Known rows, with every step that occurs:
neze-mokanek-sekodon-zavum: [  0  -6  -4  -7  -3   0   4  -2  -3  -3   3   8   3  -1  -1   6  -4  13
   3 -12  -9   8   1  -6   9]
navenek-sekodon-zavum-sekip-deva-neze: [-24  -9   6  -6   6   8 -14   7   1   6  -8 -25  -1   8   7   3  -5 -12
   8  -8  20   9   6  14   4]
nolukef-zavum-sekip-deva-neze: [-15   4   2  -8   9 -12 -10  -5   8   2  -1   2   7   7   3  11  -9   0
   3  -4  10  -7  -2   0  -1]
deva-neze-navenek: [-15   2  -5   1   5   2   3   5   9  -7   2   0  -1   0  -5 -13   9   9
 -10   8  -8  -1  -2   0 -12]
navenek-sekodon: [ -3   0  16  -1  -4  14   0  11 -14  -1   0  16   3  -7  -4   0   7 -14
  14  -2  -9  -1  -2   3   3]
mokanek-nolukef: [  5  -3   9   3   4  -8   9   2  -7  -4   6  20   0 -13  -1 -11   9 -11
   2  -7  -8  -3   2 -12  -2]
zavum-sekodon: [  3   8   6   1 -10   0   2  -4 -15   2   9  12  -2  -3   5   3   6 -13
   0   2   0  -6  12 -11  -3]
mokanek-neze: [ -3   4   6   9  -3   7   8   2  -7 -12  11  15   8  -6   6  -7  -4  -7
   1   3 -15   6 -11 -10   1]
mokanek-neze-navenek-sekodon-zavum-sekip: [ -9  -2   3   5  -8  21 -12  20   7   6  -2 -36  -8   0  -3 -16  -3   2
  -1   2   3  21  -7   7   1]
sekip-zavum-sekodon: [  4   2   4  -3   0  -5   9 -12 -21  -1   4   1   1   2   8   0   9 -14
   4   0   2 -11  20   1   3]
sekip-deva-neze: [-18  -2   1   1  11  -1   7  -7  -5  -7   2  10  13  -2   5   2  -1  -9
   0   0  -4   1  -2   2  -1]
deva-sekip: [  4   9   8 -13 -10   1   2  -5  -8   7  11  15   1  -4   5  -3  -4  -3
   3 -16  -9  -3  -8  -7  -8]
navenek-neze-mokanek-sekodon-zavum: [ -7 -15   3 -20   8   3   0   2   3  -4  -2  -2   4   6  -2   7  -9  11
   7  -3  -9  -7   3   3  18]
zavum-sekip-deva-neze-mokanek-sekodon: [-12  -5 -21   0  14 -12  -1   0  -5  -3  10   1   2  13   1   8 -12   6
  -1  -1  23   7   7   6   0]
navenek-neze-mokanek-sekodon: [ -3 -11  -1 -13  11   1   5   7  -6  -6   5  14   6   5  -6   7  -7   5
   8   6  -7 -11   2   5  14]
nolukef-zavum-sekodon: [  4  13  12  -5  -6   2  -7  -1  -1   2   4  15   0  -1   6  11   4  -3
   0  -2  -5 -17   8 -11   4]
navenek-sekodon-zavum-sekip: [ -4  -4  16  -8 -13   4 -12  10  -7  11  -6 -11  -6   3  -3   2   0  -9
  15  -9   8   9   3   2   3]
deva-sekip-zavum-sekodon-mokanek: [ 25  10  -5  -5  -7  -3   2 -17  -8   6   1  -7 -12  14  15   7  -2  -4
  -4  -6  13 -12  14   6  -8]
sekodon-mokanek-nolukef: [ 23  -3   3  12  -1 -11   7  -2   3  -5  -4  21  -5  -9  -4  -1   8  -5
  -1   2  -3  -4  -2  -9  -5]
mokanek-nolukef-zavum-sekip-deva: [  4  -1   7  -3   8 -17  -3  -4   1  10  -3   6   7 -12  -4   2  -4  -8
   5 -14   7  -4  -4  -5   6]
neze-mokanek-nolukef-zavum-sekip: [  7  -4  -2 -11  -1 -25  -6   5  11   7   3   6 -11   1  -9  10   3  14
   7  -7   5 -12   1  -9   8]
zavum-sekip-deva-neze-navenek: [-17  -1 -13   1   7  -7   1  -2   4   7  -1 -16   1   1  -8  -8   0   2
  -6   8  12   9  -4   7 -10]
nolukef-zavum-sekip: [  5   8  12 -11  -9 -16  -8  -2   2   6  -2  16   1   0  -8   9  -4   3
  10  -6  -2  -8  -5 -11  -2]
navenek-neze-mokanek: [ -7 -16   3 -20   2  -5   7   2   0   0   2   8   1   3 -10  14   3   4
  14   9 -15 -17  -2   7  14]
neze-navenek: [  1   2   1   0  -7   2  10  -1  -1   3  -2   8   4 -13 -17 -10   9   4
  -1   5 -19   4 -10  -4  -6]
zavum-sekip-deva-neze: [-15  -2  -4  -1   5 -14  -1  -6  -5   1   3   0   4   6   2   3  -6 -10
   4   1  16   4   2   1  -6]
sekip-deva-neze-navenek: [-20  -3  -8   2  11   6   8  -3   5  -2  -2  -5  11  -8  -4 -10   6   1
  -8   5  -9   5  -7   6  -4]
sekodon-zavum: [ -3  -3  14  -9 -11  -1   4  -8  -2   1  -4  10   6  -9  -1   0   2  -2
   7  -9 -16   4  -5 -11   3]

Rows:
[ -9   2   4  13   1  31  -1  22  -1  -6   4 -10   2  -8  -3 -18   4  -2
  -2  10 -15  12 -13   9   1]
mokanek-neze-navenek-sekodon
[ 20  -1   0   6   3 -19  -4  -7  11   8 -13   8   1  -6  -6  11  -3  -3
   2  -4  12  -3  -6  -2   3]
sekodon-mokanek-nolukef-zavum-sekip-deva
[  7   4   5 -17   1  -4   9 -15 -14   4   6   3   6   3   8  -6  -3  -3
   8 -19  -8  -8   1   4  -3]
deva-sekip-zavum
[-19 -10 -14  -5  16   3   3  -6   4  -9   2  -5   9   6  10   7  -9  11
  -4 -10   2  10   3   5  11]
sekip-deva-neze-mokanek-sekodon-zavum
[  3  -5  -5  17  15  13  -5  23  21  -9  -9 -12 -17   3  -2 -13  17   4
 -14  11  10  -4   4  12  -9]
deva-neze-navenek-sekodon-mokanek-nolukef
[  4   0  -8  -1   0  -3   9   1 -11  -6  10  24   4   0  -6   5  -3   8
   4  -2  -8   2  -2  -5   5]
neze-mokanek-sekodon
[-11 -10   3  -5  -6  14  -7   6  -3  21 -15 -32   4  -9 -13  -7   2  -6
   9  -5   5  20  -7  15   5]
neze-navenek-sekodon-zavum-sekip-deva
[ 14   9 -13  25 -10  13   1   4   8  -5   3 -12  -9   1   3  -5   3   4
 -20  23   0   7  -3  -2  -9]
zavum-sekodon-mokanek-neze-navenek
[-14  -6  -9  -7  10  -1  -1   3   8 -12   6   0  -4  13   9   4  -5  19
  -5  -7   1   2   9  -3   5]
deva-neze-mokanek-sekodon-zavum
[  0  -2   1  -1  -6 -13   4 -11 -16  12  -2   8  10  -7  -8   4  -6 -16
  12  -3   4   9  -6  -1  -1]
zavum-sekip-deva
[ 21   2  -4   6  -5  -9   7 -15 -11  -3  -6   3  -5   8   5  10   8  -9
   0   8   7 -11  17   3  -2]
sekip-zavum-sekodon-mokanek
[ 17   4 -16  20   0   8   9  -5   2  -8  -2 -23  -5   5   5  -7   6   3
 -15  18   1   2   6  10  -3]
sekip-zavum-sekodon-mokanek-neze-navenek
[  3   3   6  -3  -5  -8  -5  -2 -10   4   2   3   0   3  -1  -4 -14  -1
   3 -12  12  11   5 -12  -6]
mokanek-sekodon-zavum-sekip
[  8  10   2 -13  -1   0   3 -14 -19   8  12  -8  -5   9  18  -3  -1 -10
  -1 -15   8 -13  17   2  -4]
deva-sekip-zavum-sekodon
[ 25  -3  -3  12   6 -13   8 -10  -6  -4  -6  -1 -12   3   9  -1  13 -12
  -5   3  14 -13  24   0   0]
sekip-zavum-sekodon-mokanek-nolukef
[-16   5  -7  -6   9  -6  -8   0  17   7  -5 -15   5   2  -8  -1  -3  12
  -7   2   5  -2  -7   6  -5]
nolukef-zavum-sekip-deva-neze-navenek
[ 13   4  -9  21  -9  10   8   3  13  -9  -3   0  -1  -7  -7  -7   1  11
 -10  18 -15  11 -18   1  -9]
sekodon-mokanek-neze-navenek
[ 20  12   5   4 -13  -1  -9  -6   9  -1  -6  16  -6   3   4  21   2   3
  -3   5   1 -16   6  -8  -2]
nolukef-zavum-sekodon-mokanek
[-16  -1  -4   0  13  -4  -8  -5  -2  -1   1 -11   6   9  10  -3 -17  -3
  -5 -11  23  12   8  -1  -4]
mokanek-sekodon-zavum-sekip-deva-neze
[ -4  -7   6  -8  -9 -10   0 -15  -7  14  -8  -8   9  -7  -4   4  -7 -10
  12 -11   2  15  -5  -3   5]
sekodon-zavum-sekip-deva
[ 17  14   2  16  -7   9  -8   1  13 -10   3   6  -5   7  14  15  -6   3
  -9  12  -1  -9  -2  -8   2]
nolukef-zavum-sekodon-mokanek-neze
[ 13   0   1  11 -10  19  -1  12   6   3 -14   0  -5  -6 -17  -2  12   3
   2  13  -7   4  -9  14  -7]
neze-navenek-sekodon-mokanek
[ -6  -4  -9 -11  11 -26 -12  12  22  -2   7  -1 -17  14   2   8   3  19
  -4  -3  15 -17  10  -6   3]
deva-neze-mokanek-nolukef-zavum-sekip
[ -4   4  -4  11  -3  12   9   6   2  -7   8  -1   6 -10  -5 -18   1   4
  -8  10 -21  11 -17  -5  -4]
mokanek-neze-navenek
[-12  -3   7   7  -3  33  -4  19   7  -4  -3 -26   1  -9   2 -16   4   1
  -4   2 -16  18 -12   7   7]
mokanek-neze-navenek-sekodon-zavum
[ 15  14  -8  19  -8  16  -7   4  21  -6  -2 -10  -7   2   4   4   0  14
 -19  18  -5  -5  -7  -3  -3]
nolukef-zavum-sekodon-mokanek-neze-navenek
